Each row comes from the steps of one path. Every step used is in the known rows, and no mark comes twice. Write the path behind each row, first mark first.
In the rows, zero is written as 128.
Known rows
kedef-supe-robu-mulir: [ 60 137 146 152 169 117 135 188  82 109 158 125 108 153 193 150 171 116
 101 104 110 196 104 109 107 211 124 107 145 109 134 165 130 121 106 201
 115  82 146 111 162 122 153 110 113]
supe-robu-vikan-duzana-fakot-luko: [110 113  99 107 136  83  99 128  97 158 106  87 126 118 163 128  78  94
 127 104 129 117 100 107 120 138 147 104 137 172  88 134 124 151 111 119
  72 178 142 117 141  81 130 143 116]
vikan-duzana-fakot-luko-mulir: [121 103 108 132 183  99  48 133  81 106  90  95 130 124 207 120  69 151
 105 137 134  87 124 123 102 142 171  71 144 161 120 191 110 180 111 141
  63  96 107 160 102  41 147  81 124]
mulir-robu: [ 88 137 137 121 156 125 117 142  85 117 126 108 167 157 129 133 150 131
 151 110 142 151  99 136  98 111 118 119 106 163 147 131 118 187 146 160
 137  97 140 125 106 125 120  89 143]
duzana-fakot-luko: [128 119  91 124 167  99  77 183  44  98  57  68 171 156 173 119  77  78
 136  88 141  91  99 121  87  92 132  73 119 142  80 183 119 142 152 131
  80 140 122 135 100  55 143  91 127]
robu-vikan: [133  94 128 120 129 125 133 120  95 137 141  74 145 158 166 196 137  76
 150 136 108 150  82 116 127 118 123 112 107 118 135  98 114 141 151  99
 124 107 124 152 118 103 115  89 145]
kedef-supe-robu-vikan-duzana-fakot-luko: [ 94 116 122 121 134  88 119 159 100 139 109  86 122 133 184 122 106 114
 136 109 135 123  88  96 130 160 141 105 131 145  70 131 139 133  98 156
 105 164 150 110 160  96 138 148 114]
nagob-baroz: [ 83 127 126 131 163 129  83 146  61 164 109 116 156 175 193 151 182  94
 162 108 120 153 101 100 118 118 122 137 122 127 146 134  86 140 158 130
 128 118  98 122 105  86 139  86 116]
butur-siruvot-robu-mulir: [ 67  93 171 170 182 161 105 134 123 123 145 115  97 110 170 154 153 132
 128 143 161 172 144 112  90 135 118 107 121 128 206 173 101  90 150 165
  41  74 146 133 146 118 124 115 130]
robu-supe: [105 131 121 150 153 129 150 166  78  98 130 116 141 170 174 177 142 104
 118 151 126 157  94 174  89 154 110  94 121  73 125 171 137 135 142 156
 140 119 133 120 112  91 124  98 144]
duzana-vikan-robu-mulir: [141 115 121 168 172 127 104 165 124 127 214 115 122  66 148 146 145 129
 119 157 121 157  99 120  91 141 117 113 127  75 157 121  95 128 128 137
  97  75 141 161 195 103 109  93 102]
duzana-vikan-robu-siruvot: [173 100 124 148 141 157 133 158 138 148 184  92 144 113  89 168 149 112
 130 159 144 150  99 110 129  72 111 123  98  78 157  70 123 101 126 104
 104 103 146 160 151 115  73 127 152]
mulir-robu-vikan-duzana-fakot-luko: [106 101 116 103 141 102  78 131 107 151 102  93 153  96 135 100  77 133
 158 111 141  98  97 137 108  95 147 112 114 188  99 120 122 194 149 142
 100 135 150 138 123 108 120 112 123]
kedef-supe-robu-tifer: [ 85 141 144 135 137 103 197 175  85  60 134  91 131 168 157 158 161  83
 113 110 147 216  89  95 105 182  83  99 129  96 114 142 133 121  96 163
 144 134 117 103 146 139 134 137 157]
luko-fakot: [ 98 114 115  99 141 123  79 182  86  84  74 124 172 156 179 187 119  83
 164 136 120 128  82 124  76  98  77 116 103 106 138 159 107 117 155 134
  99 121 104 147 109  77 124  85 136]
fakot-luko-mulir-robu: [108 110 129 143 171 104 107 134  65 108 155  71 178 178 146 101 107 103
 135  99 152 129 140 134 125  80 158 103 152 181 124 146 115 211 135 165
 109  27 136 121 113 102 148  81 127]
luko-mulir-robu-vikan-duzana-fakot: [ 88  90 161 124 159 122  69  65 147 144 152  99 158  99 161 116  85 189
 136 150 134 120 109 133 119 121 155  98 127 211 145  98 124 199 137 139
 128  83 165 182 105 101 106 103 145]
duzana-vikan: [143 123 115 141 138 147 116 154  97 124 169  90 146 151 148 173 139 105
 133 140 118 139  78 121 112 116 100 114  91  93 124 135  82 129 149  89
 145  92 138 159 119  68 106  74 128]
baroz-robu-siruvot: [144  86 136 107 166 145 138 188  80 110 126 126 107 207 125 174 130 140
 137 134 155 148 103 108 121 104 109 133 107 152 146  91 149 138 109 131
  80 113 140 117  88 126 113 123 160]
robu-supe-kedef: [135 126 131 117 136 157 137 175  68 137 140 126 160 191 188 146 143 120
 112 121  99 165 104 175 106 179 110  87 118  66 114 152 104 132 152 161
 162 131 143 106 112 111 143 117 126]
fakot-luko-mulir-robu-vikan: [130 100 135 134 146 104 125 103  87 134 191  41 179 165 143 129  93  86
 148  93 138 118 131 130 151  67 155 121 151 177 128  97 119 196 145 143
 122  23 149 143 134 116 133  93 131]
vikan-duzana: [106 118 126 111 160 131  97 135 103 136 104 147  91 126 175 171 154 155
 126 178 120 154  89 125 101 178 128 116 100 113 164 147 102 180 112 138
 111 125  95 144 100  82 121  64 146]
kedef-supe: [ 96 124 140 136 151 125 137 179  81  96 120  96 139 179 193 169 169 116
 138 131 133 164  75 115 109 157 123 106  94  89 115 150 130 126 136 173
 142  98 123 138 123  98 127  78 146]
nagob-baroz-robu-siruvot-butur: [ 84  87 123 139 204 146  78 165  57 171 153 159 126 206 128 169 152 162
 172 100 135 138 122  76 123 126 103 134 144 144 163  74 145 110 125 103
 120 122 152  96 105 147 121 154 150]
robu-vikan-duzana-fakot: [107  96 122 105 141 122  75 109 129 145  96 110 119 101 187 170 107 141
 143 163 118 122  73 123 104 150 135  99 100 147 131 114 116 149 146 110
 105 160 135 175 110  76 103 103 145]
kedef-supe-robu: [ 73 141 144 133 147 113 153 169  73 106 129 103 141 192 171 155 173  99
 123 115 135 183  87  97 122 176 125 111 124 117 107 151 135 119 103 172
 140 123 143  98 140 115 133 108 133]
supe-robu-vikan-duzana-fakot-luko-mulir: [115  98 118 127 148  82  81  94 103 149 133  76 131 128 179 127  62 113
 105 112 126 110 120 106 141 138 178  87 163 187 107 128 120 169 101 125
  68 117 143 140 142  70 143 136 118]
luko-fakot-duzana-vikan-robu: [144 120 113 107 161 101 107 175 136 104 152 124 142 104 141 155 130 107
 128 165 141 115  67 110  68  55  93 145 125  70  99 115 113  57 106 117
 105 117  94 191 221 101  98  88 117]
siruvot-robu-tifer: [110 123 144 151 162 109 174 137  89  71 133  84 120 125 148 166 130  63
 130 134 172 189 115 125 102 144  57  85 102 112 160 133 105 130 120 137
  84 116  87 158 140 128 143 124 157]
duzana-fakot: [ 98 124 115 123 163 112  74 161  72  95  67  94 165 157 170 150 103 115
 138 120 132 112  92 129  78 129 122  78 100 152 114 169 114 140 158 133
 101 150 130 152  93  67 130  89 149]
vikan-duzana-fakot-luko: [117 115  91 110 176 104  59 170  71 119  59 112 121 118 182 126  91 126
 134 130 126  98  96 123  85 137 148  86 116 143 107 182 111 169 123 137
  72 147 104 138 103  55 141  89 132]
luko-fakot-duzana: [106 116 123  69 166 108  90 181  83  99  80 138 128 169 177 187 128  96
 133 136 114 118  73 119  64  77  96 140 122 106 111 151 129  85 124 135
 105 116  80 176 153  89 136  61 146]
baroz-nagob: [ 80 128 115 146 157 140 164 183  63 109  96 102 117 172 170 186 144  89
 122 118 103 143  84 138 109 141  69 122 107 109 155 158 111 171 159 147
 107 113 132 146  94  80 145  57 167]
duzana-fakot-luko-mulir-robu: [108 119 116 139 180  95  69 142  59  91 117  59 205 163 150  78  65 125
 133  80 164  90 130 132  98  74 156  82 150 208 102 163 119 193 151 170
  95  61 158 137 102  83 150  96 129]
butur-siruvot-robu-vikan-duzana-fakot-luko: [102  71 150 143 148 128  92 110 141 157  88  69 109  78 164 124  90 127
 156 138 184 100 129 109 115  85 145  97 103 158 140 142 104 105 144 122
  36 153 155 134 144  94 114 149 136]
fakot-luko-mulir: [144 108 111 141 173 102 110 142  53  96 135  64 149 183 187 149 105  80
 119 105 131 121 135 120 133 110 151  88 146 132 126 164 111 171 123 133
  86  51 108 146 115  59 157  62 132]

Write each row's path
[168 129 132 156 135 157 157 173 113 150 203 107 168 121 137 120 146 134
 108 150 132 156  88 166  99 149 112  99 116  43 102 113  87 111 142 137
 164 132 155 117 171 124 112 149 104] => duzana-vikan-robu-supe-kedef
[ 99 105 150  99 134 131 118 104 137 172 152 128 123 105 139 147 148 156
 152 158 126 163  87 134 121 132 129 137 102 157 156  83 117 201 134 132
 151 109 135 145 116 139  97  96 148] => mulir-robu-vikan-duzana
[ 98 115 155 129 117 108 172 137 103 139 163  80 141 184 161 178 161  78
 135 110 120 179  79  87 144 152 118 123 121 117 102  96 138 111 119 153
 149 117 158 110 167 131 116 126 137] => kedef-supe-robu-vikan
[100 112 139 101 123 122 139  98 124 175 151 123  91 122 151 182 138 111
 122 154 113 170  97 104 139 180 136 131 129 144 150  93 114 161 100 118
 113 147 130 128 136 109 107 118 135] => supe-robu-vikan-duzana
[ 89 125 151 164 172 131 145 132  93  94 173 109 175 170 154 121 127 151
 113 135 152 162 132 185 101 123 136 104 150 141 142 150 148 178 133 185
 155  49 165 132 110 115 124 103 141] => luko-mulir-robu-supe
[ 85 120 151 129 139 141 156 175  91 129 131 105 124 203 132 174 178 103
 119  99 137 190 106  93 148 137 126 121 117 105 132 108 158  97 107 167
 123 116 162 104 136 123 121 144 162] => kedef-supe-robu-siruvot
[ 92 119 122 105 175 118  59 140 102 119  64 138 120 114 180 138 103 172
 124 159 121 121  86 125  77 171 134  88 112 142 138 165 106 164 129 135
  98 162 120 162  85  61 122  87 154] => vikan-duzana-fakot
[ 85 111 124 129 180 140 110 130  80 157 147 111 131 186  86 190 143 103
 117 100 105 157 136  84 133 160 105  94 139 113 169  97 166  98 108  97
 113 122 166 120 114 127 120 152 186] => supe-robu-siruvot-butur
[108 103 145 114 128 126 135 112 111 150 162  81 170 145 121 153 138 105
 162 120 132 165  92 130 125  89 109 128 103 158 139  78 122 169 165 136
 147  87 149 140 124 149 100 103 144] => mulir-robu-vikan
[ 88 121 153 133 172 123 103 104  89 108 165  91 172 174 145 126 134 144
 123 120 141 153 125 130 112 112 142 106 131 179 163 123 125 195 136 164
 139  30 140 150 111 111 124  82 149] => luko-mulir-robu
[156 120 120 118 167 124 132 151 105 136 184 101  99 151 147 170 146 118
 110 142 110 138  71 127 108 103 115 138 113  92  96 134  98  89 114  81
 154  94 111 190 156  73 116  57 130] => fakot-duzana-vikan
[ 94 116 172 152 138 183 157 139 111 149 135 103 145 157 158 136 162 138
 122 123 167 168 131 159  98 138 116  97 112  91 157 159  94  75 162 170
 112 134 175  88 128 131 126 163 129] => butur-siruvot-robu-supe-kedef
[ 90 118 129 131 189  99  49 129  84 118 111 102 160 117 160  77  68 177
 120 114 158  93 131 141  98 117 169  87 140 206 128 171 117 218 126 171
  91  84 143 144 106  76 142  86 126] => vikan-duzana-fakot-luko-mulir-robu
[175 131 133 124 166 132 164 170 121 158 216 125 128 126 139 113 156 146
  81 152 115 151  81 162  91 121 125 119 138  37  92 106 100  65 104 142
 168 138 133 157 206 133 114 126 105] => fakot-duzana-vikan-robu-supe-kedef
[100  78 180 158 131 147 146  87 142 154 146  57 128 132 141 179 146  95
 156 147 177 156 125 103 130  76 113 121  97 128 181 111 109  81 158 120
  73 108 156 138 144 122  94 132 149] => butur-siruvot-robu-vikan
[ 82 115 155 118 123 115 156 124 133 163 152 118  95 141 174 178 169 136
 131 147 112 182  77  97 130 196 129 131 120 115 130 100 133 139  89 152
 138 135 146 121 160 125 107 122 140] => kedef-supe-robu-vikan-duzana
[ 92 125 125 150 180 107  87 145  86 100 120 122 159 118 170  69  71 186
 102 125 152 104 126 186  86 135 158  80 155 162 103 186 149 203 128 200
 111  90 165 129 112  85 138 119 119] => vikan-duzana-fakot-luko-mulir-robu-supe
[149 119 126 149 199 110 117 170 128 129 225 127  88  70 157 137 146 136
  86 164 110 153 101 118  84 121 124 130 146  74 139 120 106  79 100 145
  96  78 105 196 227 115 119  75 109] => fakot-duzana-vikan-robu-mulir
[107 104 145 102 149 153 118 155  93 138 128 112 159 164  97 152 153 129
 140 113 144 165 116 130 134  68 114 131 102 155 158  95 150 152 153 150
 116  88 155 130  95 145 106 113 168] => mulir-robu-siruvot
[113 114 134 116 116 110 150 111 106 158 157  79 137 172 141 191 140  59
 133 110 120 170  96 108 144 140 123 124 121 143 128  94 119 125 128 114
 120 125 151 116 138 117 117 124 140] => supe-robu-vikan
[162 123 127 130 171 104 137 146 125 136 191 102 111 123 124 140 158 124
 111 168 138 142  80 105  92  89 122 137 128  87 112 104 110  90  88 105
 127 113 102 186 201 108  98  77 122] => fakot-duzana-vikan-robu
[101  88 117 126 181 159  92 143  74 142 137 113 138 175 107 203 132 115
 133 122 100 137 129  98 125 142 104  90 115  92 178 103 157  99 141  94
 118 100 146 153  94 119 113 119 197] => robu-siruvot-butur
[121  91 132 125 146 117 119 144  78 168 152 120 137 193 180 159 153 112
 182 111 157 147  82  87 122 102 115 158 125 173 123  60 101 155 138 111
 129 130 125 102 122 131 118 118 100] => nagob-baroz-robu-vikan
[136  76 118 132 160  93  72 101 105 136 118  76 133 116 201 135  59 126
 123 138 114  91 113 112 131 121 167  86 142 162 115 132 114 178 130 118
  74  94 129 173 128  51 137 101 134] => robu-vikan-duzana-fakot-luko-mulir
[118  99 130 139 157  94  91 130 105 150 105  85 132  89 161 129  79 103
 150 134 152  94 113 126 120 114 126  93 102 150 113 134 107 135 120 124
  49 146 125 160 145  88 142 133 140] => siruvot-robu-vikan-duzana-fakot-luko
[137 125 115 137 152 111 140 203 133  98 162 135 144 103 145 151 125 120
 106 182 152 116  69 164  54  67  84 147 135  29  79 133 136  38 108 142
 128 135 120 168 228 110  93 108 117] => luko-fakot-duzana-vikan-robu-supe
[ 96 109 152 137 155 110  94 105 140 153 116 108 120  87 161 157 109 140
 139 155 152 125  96 125 111 140 112  88  83 152 146 120 109 122 120 118
  69 162 127 181 140  96 116 126 155] => siruvot-robu-vikan-duzana-fakot
[109  90 131 116 184 130  53 132  98 134 108 104 154 123 127  87  73 171
 120 109 149 100 145 133 126  74 167  99 149 203 146 130 151 195 121 163
  73  77 155 155  98  89 128 125 153] => vikan-duzana-fakot-luko-mulir-robu-siruvot
[121  90 136 105 135 123 120 109 127 160 141 123  97 121 180 197 142 128
 141 177 106 153  89 123 127 155 126 124  99 110 159 101 106 162 128 105
 118 120 113 159 114  92 109  77 151] => robu-vikan-duzana
[ 77  72 172 139 142 148  93  83 175 156  98  99  97  72 161 142 114 167
 142 169 179 127 111 101 103 112 136 103  97 160 167 133 109  91 148 125
  57 159 164 156 127 105  87 153 150] => butur-siruvot-robu-vikan-duzana-fakot
[ 80 120 149 165 199 116 109 151  89 120 163 123 109 117 176 164 146 115
 121 134 129 167 133 135  93 164 100  99 123 120 174 163 101 130 124 170
  54  75 119 157 156 114 157  94 132] => siruvot-robu-mulir
[131  86 136 103 144 119 134 138 123 136 151 151  75 143 175 179 128 172
 153 178 143 153  73 112 106 160 126 136 109 144 138  84 115 175  95 118
 103 137 121 125 118 123  97 100 138] => baroz-robu-vikan-duzana
[131  97 135 122 164 123 129 151 115 136 118 105 140 134 112 163 152 108
 117 156 144 156 110 102 121  88 130 117 112 100 174  77 153 111 117 151
  76 120 122 146 138 134  95 130 167] => vikan-robu-siruvot
[ 83 138 135 140 148 129 148 167  88  99 142 122 173 157 129 127 146 132
 130 131 150 162 104 185  80 126 109 110 129 122 123 149 150 165 153 189
 164 101 163 108 116 130 120 108 142] => mulir-robu-supe
[105 112 124 127 180  94  83 126  87  70 107  97 145  84 158  71  58 149
 111 116 163 124 127 148  87 124 126  75 161 199 127 161 122 215 112 157
  98  88 114 147 109 106 136 121 133] => vikan-duzana-fakot-luko-mulir-robu-tifer
